Each row comes from the steps of one walk. Every step used is in the known rows, and no mark comes twice. Write the walk behind each row, first mark first.
Known rows
musoz > tolilos: -2.06 -1.78 +2.28 +1.15 -0.33 -0.93 -2.30 +1.21 -1.56 -1.89 -3.37 +3.35 +1.53 -1.89 +3.85 +0.74 +1.09 -5.19 -0.98 +1.56
niso > likil > mukano > bogoz > musoz > tolilos: -0.58 +2.73 +3.21 -1.38 -1.44 +0.11 -2.95 +1.60 +0.78 +0.28 -2.49 +1.72 +3.49 -2.91 +1.95 +0.66 -2.25 -0.60 -2.58 +2.88
bogoz > musoz > likil > mukano > tolilos > niso: -3.19 +3.83 +2.16 -2.27 -5.24 -3.87 +2.81 +2.07 +2.34 -1.70 -2.70 +0.25 +1.68 -1.25 +1.79 +4.00 -3.75 +0.69 -0.25 -1.05
bogoz > musoz > tolilos > likil: -2.81 +0.09 +3.81 +1.71 -3.68 -0.65 -4.54 +1.50 +0.76 -1.05 -2.86 +0.33 +4.10 -2.62 +1.42 +1.20 -1.47 -1.64 -3.10 +5.65
musoz > tolilos > niso > likil: +0.79 -2.21 +1.80 -2.24 -1.63 -0.12 -2.64 +0.88 -1.86 +1.96 -5.72 +7.03 -0.45 -3.73 +4.25 -1.70 -4.58 -5.06 -4.97 +2.17
tolilos > musoz > mukano: -2.33 -3.03 -0.80 +4.30 -1.24 -2.64 -2.08 -4.30 +0.88 -1.05 -1.57 +5.39 +0.11 -4.66 +1.70 +1.18 +3.38 -2.84 +4.43 +2.71
musoz > likil > mukano: -3.05 -0.50 +2.06 +0.93 -1.61 -4.89 -0.72 +2.94 +0.90 -3.41 +0.25 +1.52 +3.34 +0.20 +3.40 +2.20 -1.55 -2.60 +1.82 -0.04
tolilos > likil > mukano: -0.38 -0.54 +6.04 +2.26 -4.00 -2.69 -0.14 +0.23 +0.92 -3.22 +2.39 -2.00 +3.67 -2.16 +2.18 -3.35 -2.38 +0.64 +1.99 -0.05
niso > tolilos > likil > mukano: +0.98 +0.93 +4.21 +0.27 -6.28 -4.33 -2.20 +3.32 -2.05 -0.71 +1.36 -3.64 +1.72 -3.13 +2.78 -2.01 -3.37 -1.47 -0.39 -1.18
musoz > tolilos > niso > likil > mukano > bogoz: +3.42 +1.03 +5.05 -3.09 -3.59 +0.52 +0.36 -1.33 -3.53 +3.07 -4.54 +3.99 -0.34 -3.91 +5.20 -4.03 -5.52 -1.15 -2.66 -0.66
tolilos > niso > likil > mukano: +1.90 -0.59 +3.34 -2.66 -1.34 -0.51 +0.69 +0.27 +0.22 -0.86 +0.88 +2.98 -0.16 -3.21 +3.38 -2.75 -4.89 -1.33 -1.68 -1.11
likil > mukano > bogoz: +0.69 +1.64 +5.73 +1.84 +1.43 -0.96 +2.19 -1.02 -3.03 -3.12 +1.75 -1.13 +3.45 -1.77 +1.89 -1.07 +1.64 +1.12 +3.29 -2.20
niso > tolilos: -0.15 +0.32 +0.85 +0.23 +0.72 -2.40 -2.76 +4.43 -4.75 -1.42 -0.58 +0.34 +1.99 -2.28 +2.02 +2.54 +1.26 -4.74 -0.94 -0.92
tolilos > musoz: -2.87 -3.26 +1.31 +1.61 +0.19 -2.19 -1.83 -2.33 -0.74 -1.90 +0.02 +2.61 +1.94 -3.93 +1.75 -1.26 +4.01 -1.61 +1.55 +2.62
likil > mukano > tolilos > musoz > bogoz: -0.70 -0.69 +3.03 +1.91 -2.27 -7.90 +2.46 -3.38 +4.12 +1.18 -2.08 +0.73 -0.44 -4.49 +3.33 -1.17 +1.54 -0.49 +4.25 -2.38
likil > mukano > bogoz > musoz: -0.72 +4.22 +4.85 +1.08 +1.24 +0.57 +1.12 -0.49 -1.15 -4.10 +3.31 -2.79 +4.74 -1.69 +0.48 +2.52 +1.26 +2.23 +2.06 -0.11
tolilos > niso: -0.03 -0.94 +3.35 -0.30 +1.25 +0.29 +1.60 -0.84 -4.24 -2.52 +0.02 +2.15 +0.46 -2.45 +3.10 +0.12 -0.59 -1.76 -0.62 -0.58
bogoz > musoz > tolilos > niso: -1.17 +1.52 +2.69 -1.91 -1.43 +2.41 -0.91 -0.14 -1.90 -1.30 -2.31 +2.42 +0.54 -3.25 +3.40 +3.09 -2.25 -3.16 -3.55 +2.84
musoz > mukano: -0.83 -1.04 +0.21 +4.64 +1.73 -1.49 -1.23 -1.07 -0.08 -3.23 -1.21 +4.00 +1.76 -2.35 +1.43 +3.43 +1.51 -3.86 +4.03 +0.46
musoz > mukano > tolilos: -1.69 -0.03 -0.40 +4.23 -0.18 -3.95 +1.11 -0.39 +1.41 -1.74 -4.76 +4.31 +1.18 -2.55 -0.07 +3.16 +2.01 -2.19 +5.02 -1.91
niso > likil > mukano: -0.16 -1.57 +1.46 -0.83 +0.58 -2.55 -1.47 +2.71 +2.18 -2.36 +1.25 +2.22 +2.81 -2.26 +1.92 -1.60 -2.38 -1.94 -0.05 -0.06
tolilos > musoz > likil > mukano: -3.99 -2.55 +0.75 +0.70 -4.71 -5.96 -1.64 -0.33 +1.99 -1.52 -0.49 +2.44 +1.45 -2.31 +3.97 -0.48 +0.12 -1.28 +2.13 +2.44

Write each row's walk
+2.65 +3.22 +6.29 +1.70 -5.18 -3.18 -0.60 +1.78 -6.60 +1.03 -0.02 -4.28 +2.80 -3.19 +2.01 -2.78 -2.25 +1.22 +0.46 -1.82 -> niso > tolilos > likil > mukano > bogoz
-2.71 +2.29 +1.01 +4.94 -4.00 -3.59 -1.08 +0.06 +4.07 -0.74 -4.03 +1.09 +3.94 -3.12 -2.58 +3.39 -0.37 +1.14 +3.02 +1.98 -> bogoz > musoz > mukano > tolilos > likil
-2.10 -0.53 +3.80 +2.80 -2.86 -4.84 +0.45 +1.53 +0.08 -0.89 -3.65 -0.33 +4.00 -2.27 -0.76 -2.34 +0.48 +1.09 +1.42 -0.33 -> mukano > tolilos > likil
-4.55 +1.81 +1.60 +0.10 -1.59 -3.20 -1.82 +3.53 +3.14 -4.44 +1.65 -0.15 +4.61 +0.05 +1.78 +5.79 -1.71 -1.53 +0.42 +2.51 -> bogoz > musoz > likil > mukano
-0.92 +1.11 +1.64 -0.60 -5.94 -6.70 -1.97 +1.16 -5.55 +2.57 -2.62 +0.17 +0.92 -2.90 +3.96 +0.07 +0.01 -1.08 +0.75 +0.59 -> niso > tolilos > musoz > likil > mukano > bogoz
-1.72 +2.72 +3.98 +2.27 +4.50 +1.09 -0.32 +0.21 -3.96 -3.29 +0.90 -0.63 +5.81 -1.55 -1.13 +3.98 +3.24 +1.34 +0.18 +1.77 -> mukano > bogoz > musoz
-0.51 +2.96 +3.44 -0.50 +1.78 +0.09 -1.27 +1.79 -0.17 -1.67 +1.80 +0.15 +4.94 -2.23 -0.61 +1.02 -0.70 +1.84 -0.65 +1.47 -> niso > likil > mukano > bogoz > musoz
-1.25 -0.07 +1.37 +5.74 -4.39 -5.15 +0.03 -0.79 +1.77 +0.06 -5.64 +2.68 +2.25 -3.08 -0.63 -0.04 -0.24 -0.08 +4.44 -0.60 -> musoz > mukano > tolilos > likil
-1.46 -2.33 +4.31 +2.13 -4.23 -2.48 -3.67 +0.47 -1.57 +0.15 -3.96 +1.74 +2.82 -2.67 +3.12 -2.27 -1.33 -2.77 -1.61 +3.45 -> musoz > tolilos > likil
-0.34 -0.97 +5.46 +1.10 -7.33 -3.03 -1.70 +0.51 +1.12 -0.87 -2.11 -0.45 +1.78 -2.54 +4.82 -3.40 -3.74 -1.76 +0.00 +1.32 -> musoz > tolilos > likil > mukano
-1.86 -1.93 +0.03 -1.84 -4.24 -5.72 -0.29 +0.17 +4.65 +0.97 -2.75 +3.20 +0.62 -4.73 +1.57 -4.81 +0.26 +0.31 +1.70 -0.46 -> niso > likil > mukano > tolilos > musoz
+0.12 -0.54 +3.20 +1.66 -3.61 -3.64 -4.05 +4.30 -4.88 +0.36 -1.24 -1.45 +2.84 -2.95 +1.02 -0.29 -1.42 -2.51 -1.84 +1.20 -> niso > tolilos > likil
-0.53 -0.74 +1.13 +4.85 -0.47 -2.08 -0.47 -6.31 -3.69 +0.86 -2.72 +4.75 +1.15 -4.67 +1.15 +0.00 +4.47 +0.02 +5.18 +2.12 -> tolilos > musoz > mukano > bogoz
+1.42 +4.35 +4.71 -2.56 +0.02 +1.77 +1.32 -0.75 -1.82 -0.08 +1.05 +0.56 +2.70 -3.42 +0.71 +0.21 -3.88 +2.82 -2.28 +0.54 -> tolilos > niso > likil > mukano > bogoz > musoz
-1.07 -0.13 +0.87 -1.73 -1.49 -4.65 +0.27 +3.32 +3.74 -1.30 -2.50 +2.30 +2.83 -2.56 +1.02 -1.76 -1.56 -0.74 +0.94 -2.64 -> niso > likil > mukano > tolilos
+0.53 +1.91 +3.90 -1.89 -3.73 -2.04 +5.31 -0.95 +0.16 -1.88 -0.87 -0.38 -0.51 -2.76 +3.30 -1.75 -2.03 +0.64 +2.08 -4.87 -> likil > mukano > tolilos > niso
-0.19 -1.59 +1.74 +0.33 -2.12 -8.53 -0.04 -1.34 +5.47 +3.52 -4.24 +3.56 -0.06 -4.98 +2.10 -2.49 -0.33 -0.67 +1.39 -1.02 -> niso > likil > mukano > tolilos > musoz > bogoz
-2.44 -0.87 -0.14 -1.86 -7.26 -7.24 -3.57 +3.29 -1.07 +0.75 -1.41 +0.66 +0.16 -3.03 +4.45 +0.92 -1.32 -3.72 +0.09 +1.25 -> niso > tolilos > musoz > likil > mukano
+1.27 +5.61 +5.70 +0.89 -4.70 -1.81 -2.22 +2.29 -3.90 +0.61 +1.69 -6.11 +4.44 -2.95 +0.29 +0.55 -2.03 +2.44 -0.92 +0.46 -> niso > tolilos > likil > mukano > bogoz > musoz
+0.24 -1.49 +1.23 +1.95 +0.50 -6.28 -3.57 -0.45 -3.16 +3.30 -2.09 +1.47 -1.05 -5.15 +3.20 +1.93 +2.04 -5.32 -0.53 +1.23 -> niso > tolilos > musoz > bogoz
+1.33 +0.82 +4.19 +0.17 +1.57 -1.45 -0.01 +0.73 -1.92 -1.09 +0.10 +1.44 +3.52 -2.43 +1.40 -2.49 -0.77 +0.72 +0.52 -1.11 -> niso > likil > mukano > bogoz
-2.08 -1.88 +1.80 +2.75 +0.72 -7.40 +1.08 -3.36 +1.54 +2.45 -4.60 +3.06 +0.41 -4.60 +1.43 +0.28 +3.73 -1.62 +2.36 +0.03 -> mukano > tolilos > musoz > bogoz
-1.47 +2.25 +6.05 +2.81 -2.85 -0.18 -3.09 +0.04 -3.50 +0.95 -3.78 -0.34 +5.27 -2.68 +0.55 +0.55 -0.07 +0.95 -2.20 +4.77 -> mukano > bogoz > musoz > tolilos > likil
-0.27 +2.46 -1.30 -0.10 -1.68 -1.09 +0.10 +0.31 +2.99 +1.36 -5.57 +6.27 +0.84 -4.05 -1.63 +3.65 -3.17 -0.81 -0.59 +0.91 -> bogoz > musoz > mukano > tolilos > niso > likil
+3.04 +1.63 +4.63 -1.71 -0.46 +0.07 +2.26 -1.44 -4.16 +0.78 -0.54 +2.39 +1.03 -3.39 +2.03 -3.60 -3.99 +1.65 -0.74 -2.08 -> tolilos > niso > likil > mukano > bogoz
+0.04 -0.52 +1.27 -2.26 -0.43 -2.30 +1.34 +1.47 -1.03 +1.27 -5.70 +4.98 +0.72 -3.22 +0.35 -1.86 -2.21 -0.82 -1.92 -1.23 -> mukano > tolilos > niso > likil
+1.09 +4.61 +5.93 -1.98 -3.70 +2.46 +2.22 -2.56 -2.88 -0.28 -1.41 -0.48 +0.68 -3.00 +4.64 +1.12 -3.05 +0.25 -1.59 +0.18 -> likil > mukano > bogoz > musoz > tolilos > niso
-2.53 -0.94 +1.52 -0.33 -4.56 -5.20 +2.04 -1.58 +2.97 -1.78 -1.25 -0.01 +0.24 -4.01 +2.57 -3.22 +2.77 +0.76 +4.31 -1.99 -> likil > mukano > tolilos > musoz
-0.05 +1.68 +2.29 -4.41 -4.14 +1.24 -1.56 +0.68 +2.67 +0.28 -2.05 +3.33 +0.08 -3.90 +4.05 +0.21 -6.69 -2.58 -4.87 +2.55 -> bogoz > musoz > tolilos > niso > likil > mukano
